Each row comes from the steps of one walk. Every step used is in the known rows, and no mark comes twice. Write the walk behind each row, first mark first.
Known rows
dulabem peke fizo mufek fegi nefuge nagez: -9; -23; 1; 11; -4; 56; -3; -8; -20; -40; 7; 21; 27; -8; -27; -8; -30; -55; -28; -19; 38; -22; -23; 16; -5; -71
fizo mufek: 5; -19; 2; -24; 1; 3; -18; -2; -62; 15; 10; 12; 6; -16; 57; -8; 9; -2; -16; -17; 19; -7; -31; -1; 19; -57
zamo peke fizo mufek: 0; -35; -6; 4; -3; -1; -29; -7; -60; -5; 15; -8; 22; -25; 39; -1; 2; 2; -53; -16; 29; 1; -30; -3; 15; -45
fegi nefuge nagez peke: 26; 14; 10; 8; -3; 29; -39; 23; -56; -8; -1; 31; -3; -19; -17; -17; 2; -31; 50; -17; 16; -25; -41; -2; 43; -42
peke fizo mufek: -12; -20; -10; -9; 2; 6; -24; 4; -51; 0; 25; 6; 17; -22; 46; -6; 0; 5; -53; -8; 4; -15; -29; -1; 25; -52
gitopof zamo: 10; 1; 7; -28; 1; -7; -34; -9; -68; 11; -4; 13; -24; -19; 11; -19; 22; -15; 25; -13; 12; -8; -26; -22; 18; -39
gitopof zamo peke nagez nefuge fegi mufek: 1; -17; -10; 12; 18; -12; -16; -33; -54; -16; 7; -11; -27; -27; -19; 0; 21; -38; 51; -13; 27; 2; -11; -16; 1; -85
fizo mufek fegi nefuge nagez: 11; -12; 10; 0; 6; 43; -2; -15; -46; -25; -12; 30; 4; 0; -1; -11; -8; -32; 15; -13; 37; -11; -24; 17; 17; -78
mufek fegi nefuge nagez peke: 27; 5; 13; 9; -12; 40; -24; 8; -39; -25; -15; 30; -5; -12; -37; -26; -8; -49; 52; -19; 17; -17; -27; 1; 31; -54
dulabem peke fizo: -16; -21; -7; -2; -22; 18; -38; 13; -39; 8; 15; 4; 14; -33; 8; -23; -15; -28; -31; -20; 12; -10; -21; -21; 12; -45
peke fizo mufek fegi nefuge: -15; -12; -19; 5; 5; 23; -7; -11; -27; -20; 1; 19; 13; -12; 2; -22; -20; -19; -25; -23; 19; -8; -21; 6; 15; -66
zamo peke nagez nefuge fegi: 8; -17; -10; 33; -12; 13; -45; -20; -61; -5; -4; -21; -17; -30; 1; -8; 23; -28; 27; -31; 36; 19; -6; -18; 19; -90
gitopof zamo peke dulabem: 37; -4; -9; -19; 12; -16; -31; -22; -73; 10; 2; -2; -5; -33; -3; -27; 23; 0; 2; -2; 35; 11; -25; -33; -2; -29
fegi nefuge nagez peke zamo: 12; 27; 2; 7; -5; 21; -46; 7; -35; -30; 3; 32; -11; -14; -26; -6; 5; -25; 51; -30; 29; -32; -44; -15; 43; -43
gitopof zamo peke fizo mufek fegi: 7; -33; 4; -8; 2; -8; -11; -39; -51; -35; -2; -13; 9; -14; -6; -6; 11; -25; -36; -5; 34; 1; -19; 1; -15; -37
nagez peke: 19; -2; 4; -13; -16; -4; -42; 18; -56; 15; 8; 15; -3; -29; 21; -22; 12; -17; 24; -21; 2; -10; -32; -19; 33; -28
zamo peke nagez nefuge fegi mufek: -2; -30; -15; 20; 3; 3; -18; -18; -50; -4; 9; -10; -16; -32; 7; -2; 5; -35; 33; -17; 24; 12; -6; -12; 20; -100
nefuge fegi mufek fizo peke nagez: -24; -18; -14; -15; 20; 5; -7; 0; -27; 6; 20; 0; -3; -6; 9; 14; 1; -33; 28; 11; 22; 13; -3; -13; 18; -97
fizo mufek fegi nefuge nagez peke: 24; -2; 14; 3; 3; 36; -6; -4; -38; -33; -4; 29; 14; -4; -15; -9; -3; -43; 28; -19; 26; -21; -36; 18; 17; -54
nefuge fegi mufek fizo: -17; -34; -15; -13; 14; 5; -8; 24; -38; 24; 10; -2; -14; -10; 38; -2; -5; -33; 9; 5; 12; -3; -8; -38; 20; -91
dulabem peke: 2; -20; 5; -16; -23; 17; -31; 7; -46; 22; 2; 11; -4; -25; 14; -21; -8; -33; 7; -27; 31; -4; -23; -20; 4; -51
mufek fegi nefuge nagez peke fizo: 9; 6; 0; 20; -9; 39; -29; 13; -32; -37; 1; 21; 8; -20; -45; -26; -13; -43; 15; -11; 0; -23; -24; 3; 39; -44
nagez nefuge fegi mufek fizo peke dulabem: -16; -28; -37; 6; 32; -10; -19; -19; -23; 16; 28; -13; -12; -23; 32; -15; -14; -24; 6; 18; 39; 12; -18; -21; -7; -96
nagez nefuge fegi mufek fizo: -26; -36; -24; 12; 15; -6; -23; 7; -31; 14; 6; -14; -31; -19; 40; -9; -11; -39; 19; -6; 28; -6; -13; -35; 10; -93
fegi nefuge nagez peke fizo mufek: 8; 6; -1; 16; 10; 26; -27; 20; -45; -30; 25; 25; 27; -17; 0; -4; -2; -22; -13; -9; 7; -33; -51; 16; 34; -37
fegi nefuge nagez peke dulabem: 42; 26; -15; 6; 15; 26; -32; 19; -52; -3; 16; 31; 12; -31; -20; -30; 3; -17; 27; -4; 12; -19; -38; -10; 36; -44
gitopof zamo peke: 22; -14; 16; -15; -5; -19; -39; -19; -76; 8; -15; -2; -21; -21; 0; -14; 23; -16; 24; -12; 38; 6; -26; -22; 7; -29

Which walk is each row?
20; -8; 1; -2; -6; 0; -35; -4; -64; 2; -7; -1; -1; -26; -1; -9; 15; -7; 19; -21; 29; 14; -5; -18; 35; -49 => zamo peke nagez
-14; -27; -9; -9; -7; 16; -12; -14; -38; -18; 9; 5; 18; -17; 28; -14; -9; -12; -51; -12; 7; -8; -11; 3; 15; -58 => peke fizo mufek fegi
4; 1; -11; 1; -12; 1; -44; 24; -47; 0; 22; 8; 12; -36; 11; -19; 3; -13; -16; -14; -15; -19; -28; -17; 40; -22 => nagez peke fizo
12; 2; 4; 8; -13; 22; -48; 27; -55; -15; 26; 11; 14; -31; 3; -8; 6; -20; -11; 3; -13; -32; -31; -4; 49; -32 => nefuge nagez peke fizo
-6; -17; -24; -32; 35; -25; -10; -4; -27; 21; 26; 9; 2; -19; 31; -14; -20; 0; 0; 21; 26; 7; -18; -24; 6; -54 => fegi mufek fizo peke dulabem
-13; -12; -21; 7; 8; 12; -17; -7; -43; -1; 20; 0; -20; -29; 18; -6; 2; -27; 35; -16; 1; -4; -5; -12; 31; -108 => peke nagez nefuge fegi mufek
-18; -23; -17; 10; -2; 21; -10; -6; -25; 0; 22; 1; -7; -32; -1; -6; -10; -56; 32; -29; 18; -7; -9; -14; 0; -103 => dulabem peke nagez nefuge fegi mufek
9; -15; 1; -2; -3; -13; -42; -11; -67; -10; 0; -7; -5; -29; -8; -14; 16; -12; -18; -3; 20; -1; -23; -20; 12; -25 => gitopof zamo peke fizo
45; 11; -4; -10; 2; 21; -38; 18; -63; 4; 28; 18; 16; -35; 6; -21; 13; -13; 4; 10; -1; -22; -29; -12; 35; -39 => nefuge nagez peke dulabem
4; -28; 4; -22; -6; 12; -7; -19; -50; -3; -4; 11; 5; -7; 36; -14; 0; -16; -14; -22; 24; -1; -12; 4; 8; -65 => fizo mufek fegi
31; 1; 19; -6; -15; 21; -43; 20; -67; -4; 10; 18; 1; -23; 8; -10; 13; -28; 28; -3; 5; -23; -33; -2; 45; -40 => nefuge nagez peke
6; -30; 4; 23; 2; 35; -12; -19; -43; -43; -7; 8; 20; -11; -17; -6; -13; -32; -25; -11; 43; -6; -23; 17; 13; -66 => zamo peke fizo mufek fegi nefuge nagez
-36; -24; -11; -16; 8; -9; -21; -12; -14; 2; 20; -2; -18; 0; 24; 14; -2; -26; 22; 0; 44; 4; -21; -26; 11; -93 => nefuge fegi mufek fizo peke zamo
42; 18; -14; 6; 6; 37; -15; 4; -37; -17; 2; 28; 11; -23; -40; -38; -5; -33; 23; -6; 12; -13; -20; -6; 26; -53 => mufek fegi nefuge nagez peke dulabem
-22; -16; -33; 10; 27; -1; -19; 4; -22; -6; 9; -15; -23; -20; 18; -1; -3; -39; 26; -8; 15; -6; 2; -32; 22; -98 => peke nagez nefuge fegi mufek fizo
-2; -4; -13; 10; 5; 14; -11; -2; -19; -33; 8; 17; 25; -17; -10; -23; -14; -28; -15; -27; 11; -15; -33; 6; 11; -40 => nagez peke fizo mufek fegi nefuge
-3; -1; -19; 20; -7; 29; -40; -7; -56; -1; 7; -9; -21; -27; 8; -16; 21; -26; 27; -31; 14; 5; -5; -16; 31; -98 => peke nagez nefuge fegi
-20; -10; -9; -24; 28; -22; -9; -4; -23; 1; 13; 10; -4; -9; 9; 9; -9; -14; 31; 7; 23; 1; -8; -13; 24; -58 => fegi mufek fizo peke nagez
-20; -24; -13; 7; -5; 31; -1; -10; -11; -22; 2; 16; 25; -14; -16; -23; -32; -47; -32; -35; 36; -8; -23; 3; -14; -61 => dulabem peke fizo mufek fegi nefuge
1; -7; -7; -1; -9; 22; -18; -8; -39; -1; -26; 26; -18; -11; -9; -39; -14; -24; 38; -36; 24; 4; -13; -14; 22; -66 => mufek fegi nefuge
-10; -34; -25; 26; 20; -11; -18; -3; -30; -12; 0; -30; -19; -23; 6; 4; 2; -40; 27; -12; 41; 12; 1; -37; 9; -92 => zamo peke nagez nefuge fegi mufek fizo
-1; -26; -3; 8; -17; -1; -44; 3; -60; 4; 5; -9; 3; -34; 15; -17; 0; -5; -28; -14; 17; 4; -16; -19; 32; -41 => zamo peke fizo
-16; -32; -12; 7; -2; 9; -21; -5; -50; 21; 17; 3; -28; -30; 39; -18; -6; -29; 28; -13; 6; -8; -22; -16; 21; -103 => nagez nefuge fegi mufek
-14; -29; -8; -10; -10; 16; -20; 5; -35; -1; 27; 4; 33; -25; 29; -5; -11; -24; -57; -20; 24; -15; -30; -1; -3; -47 => dulabem peke fizo mufek
-18; -11; -17; 21; 7; 11; -44; -15; -32; -8; 2; -24; -20; -9; 3; -1; 16; -33; 30; -13; 47; 21; -8; -17; 7; -91 => mufek fizo peke nagez nefuge fegi
10; 5; 11; 4; -1; 38; -32; 14; -61; 2; -8; 34; -13; -14; -4; -19; -4; -20; 39; -14; 22; -16; -31; -3; 45; -67 => fegi nefuge nagez
-11; -29; -7; -17; -6; 19; -8; 12; -58; 33; 20; 16; -12; -22; 39; -10; -2; -24; 16; -2; -2; -3; -15; -16; 29; -99 => nefuge fegi mufek
-30; -16; -5; -27; 17; -34; -23; -14; -11; -5; 14; 9; -18; -2; 26; 8; -16; -12; 26; -5; 45; -6; -25; -29; 17; -56 => fegi mufek fizo peke zamo
10; -5; 8; 3; -7; 44; -19; -4; -48; -15; -22; 28; -18; -6; -23; -27; -16; -34; 42; -16; 26; -8; -14; -1; 33; -76 => mufek fegi nefuge nagez
-6; -14; -2; 13; 8; 46; -8; -9; -37; -38; 5; 23; 15; -8; -7; -10; -19; -27; -23; -7; 18; -20; -23; 19; 28; -76 => peke fizo mufek fegi nefuge nagez
-8; -5; -3; -16; -25; 7; -42; -6; -30; 1; 5; 11; -5; -20; 7; -12; -3; -29; 9; -39; 41; -12; -27; -31; 8; -53 => dulabem peke zamo
-10; -19; 6; -18; 3; -7; -41; 0; -41; 15; -4; -2; -12; -5; 29; -7; -4; -14; 16; -4; 44; 13; -21; -20; 13; -44 => mufek fizo peke
20; 15; 11; -7; -17; 15; -51; 3; -47; -26; 14; 14; -6; -18; -2; 1; 17; -22; 28; -18; 16; -31; -38; -15; 45; -41 => nefuge nagez peke zamo
-25; -11; -15; -3; 33; -28; -25; -20; -17; -14; 12; 0; -21; -14; 17; 0; -20; -21; 44; -1; 33; 3; -14; -13; 16; -61 => fegi mufek fizo peke nagez nefuge
12; -17; 8; 1; -8; 31; -18; 0; -40; -43; 23; 7; 30; -17; 3; 1; 3; -38; -34; 2; -2; -28; -24; 20; 24; -46 => nefuge nagez peke fizo mufek fegi
